Each row comes from the steps of one walk. Every step used is in the known rows, and no mark comes twice. Write the walk behind each row, first mark first.
(in the rows, 128 means zero)
Known rows
sume sanuv nakot gufam: [177  92 152 117 161 115  97  96 172 144 124 144 143 106  78 139 119 136
  96 120  80 168 127 127  60 153  98 146 167 148 118 113 135 121 135 132
 171  81 119 103 119 136 155  80 135 148  59 170  65 120  82 140 139 159
 110 168 141 155 135 141 180 102 157 144 145 115  81  96 138 114  96 153
  92 188 120 162]
fube nakot: [178 103 154 113 136 112 105 104  65 164 107 141 125 121  96 162 110 126
 136 147 109 141 127  84  80 130  85 159 158 147 151 109 133 126 146 137
 164 104 121 103 169 147 150 115 131 180  82 120  63 112  86 135 140 129
 110 220 129 156 143 136 177 167 149 179 157  90 107  89 140 121 105 142
 106 154 124 142]
gufam nakot: [178 110 149  90 134 111 105  91  60 160 117 149 126 155  86 163 119 147
 115 137  98 138 116  93 106 159 115 136 140 118 135 111 127 119 131 135
 147 104 117 105 163 134 157 102 127 168 101 126  43 101  76 138 155 143
 117 183 141 134 152 126 180 162 141 156 161  89 118  92 151 113 101 138
  93 188 130 156]
biliv kono: [194 100 142 125 136 108  92  90  92 149  99 157 149 152  92 137 113 145
 108 140  90 147 106 117  91 128 101 162 143 136 144 123 137 143 154 124
 129  87 123 108 113 134 176 133 130 204 150 130  46 103  99 147 136 142
 102 128 115 162 153 117 158 181 141 163 158  87 114  92 134 105 113 150
 105 193 121 134]
kono gufam nakot sume: [157 108 146  86 111 122 118 109  48 156 109 159  65 175 113 147 132 159
 110 137 115 132 123 102 108 115 120 121 164 120 132 108 134 113 123 136
 139 112 104 107 118 147 132  91 120 149 121 118  82  98  96 155 143 121
 134 120 129 157 161 146 140 119 125 162 149  98 114 111 150 111  92 139
 122 202 115 142]
bebi nakot fube: [181 100 160 113 156 107 114 111  92 149  99 162 145 180  93 135 121 140
 114 101 108 145 111  70 114 151 112 124 133 142 132 119 136 114 142 118
 147 117 138 107 143 129 162 127 138 171  80  94  73 107  94 132 148 137
 123 177 172 171 130 109 166 125 136 143 145  89  94 102 146 156  98 136
 133 127 107 152]
bebi nakot biliv kono: [192  76 152 112 141 118 104 118  83 127  86 151 148 165 102 128 125 126
 101 159 105 163 128  94 110 137 102 141 113 148 132 131 148 129 139 135
  85 100 128 118 104 115 183 133 142 198 148 102  55 146  94 134 133 150
 112 133 107 172 152 152 146 183 125 117 151  97 111 102 149 120 125 137
 124 167 147 147]
sanuv nakot sume: [170  96 147 130 120 117 111 124 106 143 111 150 122 166 101 150 127 152
 113 138 102 157 122  77  96 138 113 171 176 126 159 128 130 103 139 118
 182 110 109 124  83 156 155 104 120 160 104 136  68 104  73 140 137 136
 115 122 136 145 148 127 158 124 138 162 155  94 117  87 126  94  82 133
 143 188 115 147]
bebi nakot: [191 115 156 112 148 108 111 111  67 139  94 151 137 154  80 145 113 149
 119 118 105 156 115  68 114 155 118 122 124 145 139 126 131 127 136 127
 135 122 120  99 159 118 163 136 127 207  99 100  56 123  87 139 142 130
 109 193 156 164 145 121 171 166 137 146 152  94 113 103 167 126 107 151
 112 152 128 153]
kono biliv: [175 124 153 102 142  99  95 100  57 157  91 151 120 134  83 146  85 166
 106 145 108 145 118  95 103 115  93 145 146 145 152 120 123 130 153 132
 152 108 108 106 168 139 157 117 110 171  92 122  49 109  93 146 140 125
 111 158 134 158 154 100 177 165 151 178 151  93 109  91 162 130 112 165
 110 180  90 138]
biliv kono gufam: [177  92 139  95 137 110  94  83  59 139  96 158 117 145 103 126 116 172
 110 131  99 143 118 115  90  82 110 128 146 133 112 119 130 141 166 135
 117  83 114  92 136 134 163 131 123 209 148 136  68 104 104 159 128 126
 117 114 127 168 159 134 146 139 133 168 152  97  99  99 147 111 120 155
 116 191 137 131]
nakot biliv kono: [186  83 140 105 132 115  94 102  79 148 100 153 141 165 100 140 123 139
  97 172  96 156 126 129  91 128  79 173 135 146 126 120 150 131 148 136
 104  76 126 123 104 127 178 120 129 203 141 133  48 138  93 142 128 151
 109 109  94 163 159 154 153 186 131 135 163  94 116  94 123 110 117 141
 126 191 126 139]
kono gufam nakot biliv: [160  76 142  24 133 120 109 106  55 156 114 150 105 156 107 150 132 155
 109 162 120 137 144 123 109 104  99 132 145 123  94 103 132 106 131 153
 120  90 114 105 165 125 147  86 120 164 119 139  77 131  88 152 139 139
 131 160 125 145 164 179 160 135 108 135 163 104 109 107 154 123 111 134
 110 203 141 155]
nakot gufam: [179 113 150 142 152 113 102 102  94 159  97 150 124 134  81 144 109 155
 116 140  83 163 123 118  70 153  88 166 153 158 122 116 147 128 142 130
 136  85 129 101 124 133 153 109 124 193  83 129  73 117  86 151 138 142
 115 153 152 166 152 131 179 147 162 139 145 101 109 107 122 116 104 143
  89 143 105 149]
gufam nakot sanuv sume: [180 101 144 105 136 109 103 109  21 165 122 137 110 152  98 165 135 123
  99 145 104 127 146  99  79 175  75  83 147 101 119 124 141 102 112 120
 121 102 104 105 164 134 174 100 112 146 139 135  31 121  80 131 147 136
 132 166 173 123 153 145 184 133 133 148 150  93  94  72 141 138  81 132
 143 194 130 153]
kono gufam nakot fube sanuv sume: [155  76 140  65 130 111 122 104  14 176 130 146 111 147 126 136 151 122
 119  84 122  97 143 122  85 121  95 101 146 102  81 107 133  89 138 129
 151  93 106  93 179 159 146  85 119  85 151 107  57 107 100 125 153 126
 136 203 203 155 154 182 149  58 168 178 134 106  61  74 144 161  64 135
 142 203 128 145]
nakot sanuv sume: [185 104 136 130 146 107  96 115  26 166 110 136 126 138  95 158 120 139
  99 159 106 152 141  97  77 168  68  98 152 113 126 128 145 111 132 120
 121 107 106 109 160 130 172 121 101 173 136 121  36 129  87 140 131 125
 126 153 191 142 154 138 181 132 140 146 147  96  93  75 140 139  69 140
 149 186 112 144]
sanuv nakot bebi: [175 110 155 111 134 119 101  91 142 153 117 140 147 144  88 144 107 166
 117 123 101 153 131  88  74 129 116 171 175 119 148 123 111 122 159 129
 186  99 118 111  93 154 152 100 130 154  62 139  74  99  70 119 139 144
 122 150 158 132 149 129 184 122 177 153 161  90 108 101 122 100  88 137
 134 182 141 164]
gufam nakot sume sanuv: [173 119 149 122 115 123 111 104  84 156 127 155  88 161  86 148 130 126
  83 133 109 140  98 109  93 158 117 110 162 130 165 109 148 118 102 137
 156 119 112 118 112 137 138  86 128 134  97 113  48 105 102 144 158 146
 121 140 125 151 142 123 152 149 116 161 154 103 111 101 149 105  85 148
 113 229  92 147]
sanuv fube nakot gufam: [177 108 152 138 162 110 106 110  88 170 106 144 112 110  72 162 110 104
 129 143  87 155 131  86  56 135  70 183 156 160 139 109 148 119 149 122
 185  92 135  83 166 162 124  84 142 154  60 119  98 108 105 117 143 143
 119 193 113 149 135 136 160 133 160 155 140 104  78 100 128 117 106 119
 125 125 130 153]
bebi nakot sume sanuv: [186 116 159 140 130 121 120 126  94 135 105 152 108 156  81 134 115 129
  87 131 109 168  96  66 106 158 123  92 142 152 169 122 144 129 114 130
 139 132 114 121 100 119 143 120 127 171  87  82  49 130 104 145 144 134
 114 140 141 183 136 115 151 140 123 145 142 106 110 110 172 119  86 164
 128 201  98 143]
sume sanuv nakot fube: [167  81 146  86 150 108 100  94 165 153 140 159 162 142  83 136 125 133
  94  93 100 149 118 126  90 135 109 154 168 130 121 107 120 100 151 129
 194 107 124 110 145 144 149  89 132 133  58 165  65 104  77 136 148 155
 112 182 158 151 121 119 182  87 146 153 154 102  84  80 150 133  88 145
 115 187  99 153]
nakot fube sanuv: [182  87 143  98 141 108 104 100  93 175 128 161 151 161 103 133 137 134
 126  93 100 124 117 136  85 123  81 164 142 140 125 104 143  93 162 124
 165  92 130 111 173 155 153 123 126 148  93 106  62 109  93 129 149 133
 118 209 185 179 151 146 163 112 169 157 150  97  85  77 134 149  81 144
 120 152 102 133]
fube nakot biliv: [177  76 150  95 130 119 107 124  74 173 109 135 125 133 101 163 118 118
 121 181 115 157 144 100  90 121  59 185 156 154 133 103 148 106 146 144
 138  94 127 114 153 141 153 103 126 171  95 126  70 146  86 134 134 143
 111 205  98 155 150 178 167 171 139 147 159  98 101  99 134 119 107 134
 117 158 125 146]
gufam nakot fube sanuv: [175  83 148  87 133 111 109  90  75 184 138 158 135 170 118 145 149 119
 127  84 104 104 121 138  93 146 101 162 143 121 125 100 140  85 149 128
 166  88 127 105 170 157 150  98 139 112  91 111  56 103  82 122 164 139
 120 232 167 158 153 154 159 108 165 157 146  95  90  78 135 142  82 134
 116 159 120 141]

Which walk is each row?
[162  68 138  55 123 114 106  71  77 166 123 168 118 169 143 123 155 129
 121  78  97  88 123 161  80  81 106 136 139 120  98  97 138  99 164 131
 133  75 121  90 170 162 152 102 150 115 147 125  67  91 112 134 153 134
 133 175 142 172 162 167 130  83 153 163 143 101  73  81 138 142  96 138
 131 181 137 132] | biliv kono gufam nakot fube sanuv
[169  81 143  72 128 115 103  71  55 149 104 160 105 155 109 133 126 149
 107 124 101 122 121 122  95  98 124 121 143 121 120 110 127 140 147 139
 121  94 112  91 136 138 158 108 134 166 155 142  62  92 100 150 142 135
 124 128 113 149 164 136 141 131 132 163 152  97  97  91 154 115 118 146
 122 207 148 146] | biliv kono gufam nakot
[174  66 149  75 146 119 105 118  76 124  85 149 132 152 108 116 127 140
 102 148 114 155 134  97 108  93 103 116 121 152 101 121 142 123 150 144
  82  94 118 107 121 119 171 130 137 192 149 116  72 145 108 148 124 134
 122 123 113 177 159 174 136 141 112 126 146 109 104 115 163 126 127 145
 127 176 146 146] | bebi nakot biliv kono gufam
[178  76 142  92 125 122  95 100  63 152 107 153 134 162 102 150 136 124
 100 165 101 137 126 127 101 133  89 157 133 135 138 117 145 120 131 142
 102  80 124 119  97 136 180  97 141 159 154 142  54 122  85 133 146 159
 116 128  80 147 160 159 145 187 121 128 160  92 110  90 125 104 117 125
 117 205 143 152] | gufam nakot biliv kono
[167 103 147  55 130 111 107  85  49 156 113 156 104 151 105 150 123 164
 119 136 109 128 128 113 110 110 123 125 148 120 108 102 121 123 137 142
 141  97 105  92 180 134 146  99 122 171 112 140  67  96  87 156 144 126
 127 185 148 143 157 143 165 117 134 165 157  97 109 102 162 118 109 148
 102 192 136 153] | kono gufam nakot
[166 105 147  75 115 128 100  64  68 148 110 151  99 151 110 128 116 153
 104 121 108 119 127 112  78  91 126 121 160 118 125 111 120 151 147 141
 125  84 116  97  92 148 148  96 143 139 114 135  74  88 113 133 149 144
 134 101 124 144 167 139 149 122 150 159 161  93 100 109 134 105 110 140
 133 204 156 152] | biliv kono gufam nakot bebi
[186  39 136  95 132 117  96 114 130 148 113 139 180 148 131 132 145 120
 120 139  92 138 142 150  80 107  85 192 135 133 118 125 141  90 172 135
 140  73 114 123 116 153 184 100 137 143 156 145  50 141  77 121 131 150
 103 178 115 154 167 197 144 133 144 138 150 109  93  73 125 100 100 134
 126 206 163 136] | fube sanuv nakot biliv kono
[166  92 138  64 135 110 106 100   4 163 117 139  97 140 118 148 136 134
 100 146 115 118 158 101  83 140  87  69 152  97  87 115 135 107 123 130
 117 109  96  94 191 135 160 100 109 132 146 139  57 121  94 144 141 121
 143 160 181 129 161 169 172  89 126 154 145 103  81  80 156 141  85 136
 152 204 128 151] | kono gufam nakot sanuv sume
[168  56 140  61 118 120 104 107  70 151  99 144 119 121 125 136 124 122
 120 173 113 142 153 118  75  74  68 151 149 157 104 105 145 125 159 151
 110  76 117 106 126 144 156 111 139 166 141 143  88 137 109 145 126 130
 120 149  78 170 163 189 129 143 128 156 155 104  89 100 141 114 122 133
 142 172 143 134] | fube nakot biliv kono gufam
[177  95 144  93 140 108  98  93 144 150 132 145 146 115  85 143 118 143
 101 122  97 161 117 112  92 134 113 135 161 126 137 116 117 126 143 135
 186 107 110 111 151 129 157  97 123 161  79 155  53 120  75 138 138 148
 100 189 141 137 132 130 184 118 141 162 154 103  96  83 160 106  93 159
  96 221 122 156] | sume sanuv nakot
[182 109 137 101 149 104  89  93  63 160 125 157 114 164  84 170 124 123
 103 146  94 123 124  98 100 156  85 127 136 100 130 111 134  92 135 120
 159 106 124  98 198 149 136  90 129 166  93 128  71 104  87 124 157 140
 132 182 139 115 149 130 175 136 107 120 159  94 101  85 155 122 102 124
 136 177 127 154] | gufam nakot sanuv fube
[178 128 158 109 117 122 102  77  76 167 121 144 117 158  79 158 113 149
 114 132 110 130 120 104  85 145 123 142 162 119 149 110 125 130 135 137
 150  95 124 107 115 142 147  97 134 135  66 120  58  95  88 121 162 148
 129 160 146 128 157 124 184 157 160 148 169  86 117 106 130 105  94 139
 114 187 138 159] | gufam nakot bebi
[167  82 151  81 147 104 103 101 133 158 124 159 153 169  90 141 132 152
 122 106 102 141 130  96  99 141  97 184 167 125 122 117 119  94 153 120
 194  94 127 110 130 155 160 101 131 139  78 150  71  90  66 133 142 146
 114 170 164 143 132 122 179 100 152 157 152  91  92  80 128 135  93 130
 135 161 110 156] | sanuv nakot fube
[181 120 144 140 115 119 107 115 101 150 118 152 101 154  86 141 114 137
  79 143 107 162  95 104  89 147 105 115 165 145 160 114 149 129 121 132
 154 116 111 119  96 132 139 108 116 173  98 106  57 120 108 153 138 135
 112 119 144 176 142 114 156 153 130 160 152 103 109 105 154 102  83 163
 106 217  77 132] | nakot sume sanuv
[164  95 142  93 106 124 111  92  41 141 102 163  79 182 121 133 136 147
  97 139 102 124 117 105  97  96 120 136 157 125 141 118 143 128 127 130
 117  95 106 107  82 153 149  97 138 151 154 123  65  92 113 152 143 129
 131  76 105 163 166 145 123 123 121 166 151  97 103 104 135 101 103 137
 143 213 123 132] | biliv kono gufam nakot sume
[173 115 151 106 135 120  97  86 162 149 135 140 142 119  83 140 103 148
  85 117 104 157 118 114  69 130 126 139 179 124 135 112 116 132 147 139
 183 108 114 112  99 141 149  91 128 133  43 144  61 111  84 124 146 153
 114 157 158 136 141 120 188 115 171 158 161 105  99  98 142 106  88 155
 118 210 129 163] | sume sanuv nakot bebi
[176 102 161 133 145 118 107 102  99 172 102 141 111 112  84 154 110 127
 135 139  94 155 139 108  51 153  65 159 162 171 132 105 151 127 142 133
 147  83 125  94 139 152 145 100 139 157  63 126  75 113  97 138 143 139
 120 190 121 170 145 148 164 138 169 159 143  99  91 101 124 120 105 134
 109 116 122 146] | fube nakot gufam
[158 108 144  78 114 124 116 104  68 151 125 156  67 145 107 138 126 137
  82 129 117 132 108 114  95 113 123  88 164 124 137  97 137 118 112 144
 144 117  98 106 105 135 130  76 122 135 106 125  64 108 110 157 147 129
 131 132 143 164 148 140 142 101 104 165 150 110 102 109 170 107  86 158
 123 238 107 141] | kono gufam nakot sume sanuv
[173 114 156 125 110 123 112 113  98 166 125 142  92 125  93 147 116 101
  90 154 117 156 112  85  66 142  86 127 174 158 169 102 150 119 124 137
 160 113 112 113  99 143 130  99 130 151  76 100  66 123 111 139 145 130
 113 167 116 174 134 135 147 147 133 179 146 104  91  99 146 100  80 151
 131 198  84 131] | fube nakot sume sanuv
[178  78 148 130 155 113 113 108 141 163 118 142 151 117 111 148 132 139
 142 106  80 147 143 139  61 140  93 182 152 146 114 117 139  93 165 125
 176  75 115 105 137 160 161  87 134 137  84 142  66 122  71 126 136 143
 114 195 166 161 158 177 166  97 187 148 137 112  86  81 125 115  86 140
  98 160 155 150] | fube sanuv nakot gufam
[181  53 136  86 132 117  92 105 166 133 124 150 166 118 100 129 128 125
  80 155  96 165 128 146  79 115  93 160 152 134 117 122 134 121 146 144
 132  72 116 123  87 126 177  91 137 162 131 173  44 144  81 131 134 165
 102 131  84 147 141 157 157 145 123 136 157 110  94  89 141 100 114 143
 111 239 138 151] | sume sanuv nakot biliv kono
[187 129 135 119 150 101  95  97  84 147 124 158 133 132  58 148 103 130
  83 133  94 154  87  98  98 131  98 123 146 119 134 116 125 133 142 128
 189 112 129  97 191 128 121 104 117 195  79 116  63 117 101 129 143 143
 105 189 144 147 128 104 180 147 122 150 153 104  92 100 169 119  99 158
 104 212 101 149] | sume sanuv fube
[180  81 155 108 156 106 118 111  78 160 114 163 159 167 107 125 142 126
 130  79 107 128 121  92 102 138 103 125 117 141 123 107 140  94 157 122
 148 113 130 106 172 141 153 128 139 153  91  71  66 119  98 121 151 127
 118 235 191 185 146 151 152 109 155 146 139  99  84  90 157 155  85 142
 128 129 114 142] | bebi nakot fube sanuv
[177 112 151 135 151 113 106  99 118 166 123 142 117  94  64 155 107  93
 100 143  92 157 113 105  48 145  69 150 161 161 133 101 145 124 140 134
 190  94 133  85 165 151 113  73 147 145  43 125  93 119 112 117 149 150
 111 218 114 159 126 137 162 124 149 149 141 115  68 105 144 119 105 134
 109 171 122 151] | sume sanuv fube nakot gufam
[176 114 143 115 138 104 103 108  58 166 114 147 121 126  78 170 107 106
 124 147 104 143 116  71  85 124  86 161 148 134 155 111 126 116 154 125
 194 106 129  85 184 157 124 103 130 174  77 112  81 107 100 113 144 131
 107 228 112 139 134 125 165 154 148 162 153  89  89  89 148 118 103 129
 123 157 131 147] | sanuv fube nakot
[167  89 141 101 135 108 121 108  16 174 134 139 131 149 112 146 149  97
 113  90 108 108 129 119  88 164  89 129 145 110 116 117 144  87 133 124
 158  86 118 102 159 158 161  90 131  84 146 102  38 107  93 111 161 145
 124 219 200 144 150 169 157 101 173 168 140  98  70  65 126 151  60 126
 147 201 128 146] | gufam nakot fube sanuv sume
[190 106 147 110 164 101 100 111  71 143  94 153 132 168  82 146 116 123
 104 130 102 147 130  56 110 148  94 102 118 120 138 128 134  95 144 111
 143 127 126  95 215 129 144 127 128 194  77  97  78 125  98 126 141 124
 129 191 157 146 143 120 171 129 110 111 152  96  99  96 178 139 102 132
 148 132 136 155] | bebi nakot sanuv fube
[172 134 141 131 120 116 113 110  68 148 128 158  85 163  72 156 123 106
  73 135 104 136  85  91  99 150 120 121 153 112 164 113 141 117 112 125
 186 120 123 104 124 149 110  68 131 145  85 103  67  99 111 125 161 150
 121 136 114 139 134 118 151 142 111 145 155 102 102 105 157 104  81 135
 126 234 104 148] | gufam nakot sume sanuv fube
